What can hang from each mark
rutizar: mudoz
zezi: kikuz mudoz
zefov: vomog
vomog: zefov
kikuz: koni zezi
mapelu: mudoz zefov
mudoz: koni mapelu vomog zezi

Each row was made from one small tree. The marks that hang from a mark follow it in brackets, in alphabetical order. Every link used is in the known rows. Write each row's tree.
Known rows
zezi{kikuz{koni} mudoz{vomog}}: [-24.1  13.8  -4.6   0.4 -38.0 -47.8  -8.4  -5.1 -26.7  -9.0  31.4  13.7
 -37.1  -6.9  23.0  -5.7 -18.0 -13.4  22.1]
mudoz{koni vomog{zefov} zezi{kikuz}}: [-41.7   9.7 -14.8  25.1 -23.9   1.6  36.8  -9.6  15.4 -32.6   0.4  -7.4
 -41.6   9.5  15.0  12.4  15.9 -20.0  26.3]
zezi{kikuz mudoz{vomog}}: [-15.8  11.9 -13.2   5.5 -34.8 -29.1  -4.6 -13.5 -15.0 -10.7  11.8  13.5
 -29.8  -2.0  15.1   6.3  -5.5  -9.9  44.8]
mapelu{mudoz{koni} zefov}: [-24.1 -11.3 -27.9  19.8   5.1   4.9   9.5 -12.1  18.0  -6.4   8.4  -0.2
 -37.3 -26.3   9.1  -8.2  10.3 -25.6  13.6]
zefov{vomog}: [-10.6   1.0 -16.9  26.5 -21.4  10.0  -2.0 -15.0  -3.7 -16.9   1.7  -6.9
 -24.2 -45.3  12.2   1.3 -10.5  -2.3  34.2]
zezi{kikuz mudoz}: [-17.5   8.4  -6.1  12.0 -37.9 -35.6 -21.1  -9.4 -23.8 -11.7  10.1   9.8
 -19.3 -11.0  16.1   3.2  -8.4  -6.8  50.3]
zezi{kikuz{koni} mudoz{mapelu}}: [-27.1  20.8  -7.3   8.3 -46.2 -48.4 -21.2  -0.2 -26.3 -15.4  31.6  13.6
 -15.3   0.7  25.4  -0.6 -11.8 -16.7  21.2]
mudoz{koni zezi}: [-36.4   9.0  -6.7  28.1 -19.4 -11.1  17.2   5.9  19.2 -25.6  10.4 -15.2
 -24.6 -10.4  17.7  10.1   7.2 -15.9  22.1]
kikuz{koni zezi{mudoz{mapelu}}}: [-34.0  28.7 -13.3  14.3 -40.6 -52.2 -27.7  13.0 -15.0 -14.8  43.9   1.8
  -3.3  -8.3  26.3  -1.5 -14.1 -16.1   7.7]
rutizar{mudoz{mapelu}}: [-23.9  24.4 -15.7  19.9 -13.9  14.2  -2.5 -12.4   9.2 -19.7  10.6 -12.0
  10.6 -19.3  14.6  17.4  -7.6 -11.3  32.5]
mapelu{mudoz{koni vomog zezi} zefov}: [-35.2  -4.7 -31.9  13.4   2.4  11.2  34.0  -8.1  41.3  -9.5  20.2  -8.3
 -54.5  -0.6   8.5   0.9  21.3 -30.0   9.8]
mapelu{mudoz{koni vomog{zefov} zezi}}: [-43.3  -0.1 -22.3  19.6  -2.8  26.2  34.2  -9.5  38.8 -15.6   2.8 -15.0
 -49.5   0.2   4.5   1.3  14.3 -27.5   5.2]
mapelu{mudoz{koni zezi{kikuz}} zefov{vomog}}: [-35.1  -4.8 -23.5  21.0 -18.6   1.6  10.1  -9.9  16.0 -11.3  20.8 -12.1
 -51.9 -12.9   9.6  -9.7  16.4 -26.3  24.1]
kikuz{zezi{mudoz{mapelu vomog}}}: [-22.1  26.7 -30.2  12.7 -38.1 -25.9  -1.0   2.9   2.9 -15.2  28.2   5.9
  -8.5   0.0  18.4  10.9  -0.3 -11.8  26.0]
mapelu{zefov{vomog}}: [ -5.6  -6.8 -32.2  24.4 -11.9  19.6   0.5 -23.8   1.5 -17.5   6.0   3.3
 -34.3 -39.5  18.1   1.0  -3.8  -8.5  42.8]
kikuz{koni zezi{mudoz}}: [-33.6  18.9  -3.5  13.5 -30.8 -55.2 -32.2   9.6 -23.8  -6.8  42.9  -6.0
 -12.8 -20.4  25.5 -10.2 -21.4 -11.8  12.9]
zezi{mudoz{vomog}}: [-14.7   7.2 -18.4   5.3 -26.7 -10.7   0.8 -12.5  -0.1  -7.9  10.4   9.8
 -29.5 -10.8  13.3   7.9  -9.8  -7.9  36.5]
mapelu{mudoz{koni vomog} zefov}: [-23.3 -10.4 -35.4  12.6   5.6  13.6  27.9 -14.0  25.8  -6.4   8.5   4.9
 -49.1 -19.6   8.2  -5.1  12.1 -26.4   7.7]
rutizar{mudoz{koni mapelu{zefov} zezi}}: [-45.7  17.4 -23.1  19.0  -7.9  13.7  19.3  -6.4  37.3 -25.2  22.0 -18.6
 -11.8   5.6  20.0  18.7  12.0 -28.8  23.1]

Write each row's tree
[-24.3   6.3 -19.4  14.2  -7.9  12.0  18.7  -9.4  25.3  -7.0  16.4 -13.2
 -38.8  -8.0   5.1   8.0   7.9 -16.4  20.2]
mapelu{mudoz{vomog zezi}}
[-41.7  10.3 -11.6  13.0 -15.0  -1.1  11.7 -11.8   4.2 -14.7  24.6 -14.6
 -51.3   2.3  12.0  -2.2   2.3 -24.0   6.0]
mapelu{mudoz{vomog{zefov} zezi{kikuz{koni}}}}
[-26.0  22.6 -15.7   0.1 -46.6 -43.2  -3.3  -1.5 -18.8 -15.7  32.4  20.7
 -28.6   6.0  24.8   1.0  -8.9 -19.0  15.1]
zezi{kikuz{koni} mudoz{mapelu vomog}}
[-42.2  26.9   3.1   7.4 -20.7 -19.3   5.6  -6.9  -4.2 -18.6  37.8 -22.9
 -22.1  -4.6  22.2  10.5 -10.3 -16.5  21.1]
rutizar{mudoz{vomog zezi{kikuz{koni}}}}
[-14.9   9.6 -29.2   9.6 -35.6 -20.9 -12.3 -14.5 -10.2 -18.6  16.3  22.7
 -20.7   7.3  22.0   9.3   5.5 -16.8  52.0]
zezi{kikuz mudoz{mapelu{zefov}}}
[-29.7  14.9 -33.3  10.5 -38.8 -28.8 -25.7   2.1  -8.9 -11.9  49.4   5.5
 -23.0 -16.4  27.9 -12.6 -11.3 -18.6  11.6]
kikuz{koni zezi{mudoz{mapelu{zefov{vomog}}}}}
[-27.3   5.2 -18.5   5.0 -26.7 -21.0  11.5  -1.3  10.3  -8.1   7.7  10.8
 -35.0  -7.4  13.1  -0.3  -4.6 -17.3  18.4]
zezi{mudoz{koni vomog}}
[-44.0  17.8 -32.9  11.0  -5.9  21.9  38.5  -8.1  47.9 -25.7  24.0 -13.1
 -22.0  12.6  18.6  19.9  16.4 -29.5  18.1]
rutizar{mudoz{koni mapelu{zefov} vomog zezi}}
[-29.2  14.1 -18.2  15.7   2.7  39.5  14.6 -32.2  16.0 -16.4  -5.3 -13.9
 -18.7 -19.2   9.0  16.5 -11.5 -10.8  33.5]
rutizar{mudoz{vomog{zefov}}}
[-39.3  20.5 -11.4  28.9 -39.9 -23.6  20.6   8.6  11.7 -37.1  14.0  -4.9
 -15.4   9.3  18.2  14.4  19.9 -19.2  24.6]
mudoz{koni mapelu zezi{kikuz}}
[-29.3  22.2 -26.6  24.4 -31.4  13.8  29.1 -15.5  16.9 -38.3   5.8  -1.8
 -28.6  20.7  16.2  26.3  18.8 -15.0  36.0]
mudoz{mapelu vomog{zefov} zezi{kikuz}}
[-32.1  15.6 -33.7  18.0 -14.2  36.9   5.1 -19.9  30.3 -20.8  23.7 -19.9
 -14.6  -9.6  16.6  15.7   2.2 -17.1  37.4]
rutizar{mudoz{mapelu{zefov{vomog}} zezi}}
[-31.6   3.0 -20.0   7.0 -10.8 -13.9  11.8 -10.5   3.5 -10.5  42.1  -4.2
 -56.9   1.7  18.9  -3.2   7.1 -27.9  10.5]
mapelu{mudoz{vomog zezi{kikuz{koni}}} zefov}
[-42.9  15.0 -29.2  24.8 -18.2  21.0  46.7  -4.5  41.0 -36.9   0.9  -4.6
 -30.8  14.6  14.7  18.2  20.9 -24.7  11.7]
mudoz{koni mapelu vomog{zefov} zezi}
[-22.8   2.3 -35.6  25.0 -13.5   0.6  21.1  -6.9  20.4 -28.0   5.2   9.1
 -20.4 -11.2  19.2   9.0  15.1 -22.0  19.8]
mudoz{koni mapelu{zefov}}
[-20.8   3.3 -42.5  20.0 -12.5   9.0  39.4  -8.6  27.8 -28.8   7.3  14.9
 -31.7  -5.5  19.6  10.8  18.1 -23.8  15.3]
mudoz{koni mapelu{zefov} vomog}
[-19.8  10.7 -32.6  25.3 -36.8   7.0   8.2 -13.9   9.1 -30.7  21.4  -0.8
 -31.2  -1.4  19.9  15.3  15.0 -14.3  47.2]
mudoz{mapelu{zefov{vomog}} zezi{kikuz}}
[-48.3  18.7  -1.1  21.6  -8.5   1.5   9.8  -1.0  21.5 -17.4  15.4 -31.0
 -11.3 -11.3  13.9  10.5  -0.6 -18.3  22.1]
rutizar{mudoz{koni zezi}}
[-23.2   8.7 -29.6   3.5 -46.3 -28.2 -20.3 -11.5 -21.1 -14.3  36.8  18.6
 -35.2  -7.0  26.9 -10.0 -10.7 -19.1  24.7]
zezi{kikuz{koni} mudoz{mapelu{zefov{vomog}}}}
[-29.7  14.0 -27.9   5.9 -33.3 -18.2  22.2   1.8  18.4 -15.3  10.5  15.9
 -26.1   4.5  14.1   6.2   3.9 -21.8  14.0]
zezi{mudoz{koni mapelu vomog}}
[-21.2  16.2 -10.0  19.5 -29.5 -12.8  20.4  -7.9   0.7 -25.1  15.3  -6.0
 -31.6  -1.1  17.2  20.1   9.1  -9.3  42.0]
mudoz{vomog zezi{kikuz}}
[-32.1  17.5   8.1  22.8 -31.9 -38.2  -4.1   1.7 -19.7 -25.8  31.0 -12.6
 -28.1  -8.4  25.7   4.2  -4.6 -12.3  22.5]
mudoz{zezi{kikuz{koni}}}
[-33.6  18.2 -23.0   5.3 -40.3 -22.1   0.2 -13.2 -11.4 -21.5  21.0  18.5
 -32.9  11.8  22.5   2.3  -8.4 -20.8  16.3]
zezi{kikuz{koni} mudoz{mapelu vomog{zefov}}}
[-21.1  17.0 -34.6  15.6 -30.0 -23.6 -18.3  -3.4   0.5 -15.4  30.9   8.0
  -9.3  -1.4  24.0   7.2   3.2 -15.3  36.5]
kikuz{zezi{mudoz{mapelu{zefov}}}}
[-53.9  28.8 -18.7  19.0 -21.4  17.2  34.8 -11.6  31.2 -34.7   7.3 -17.7
 -20.2  21.9  12.9  20.5  14.5 -26.1  23.4]
rutizar{mudoz{koni mapelu vomog{zefov} zezi{kikuz}}}
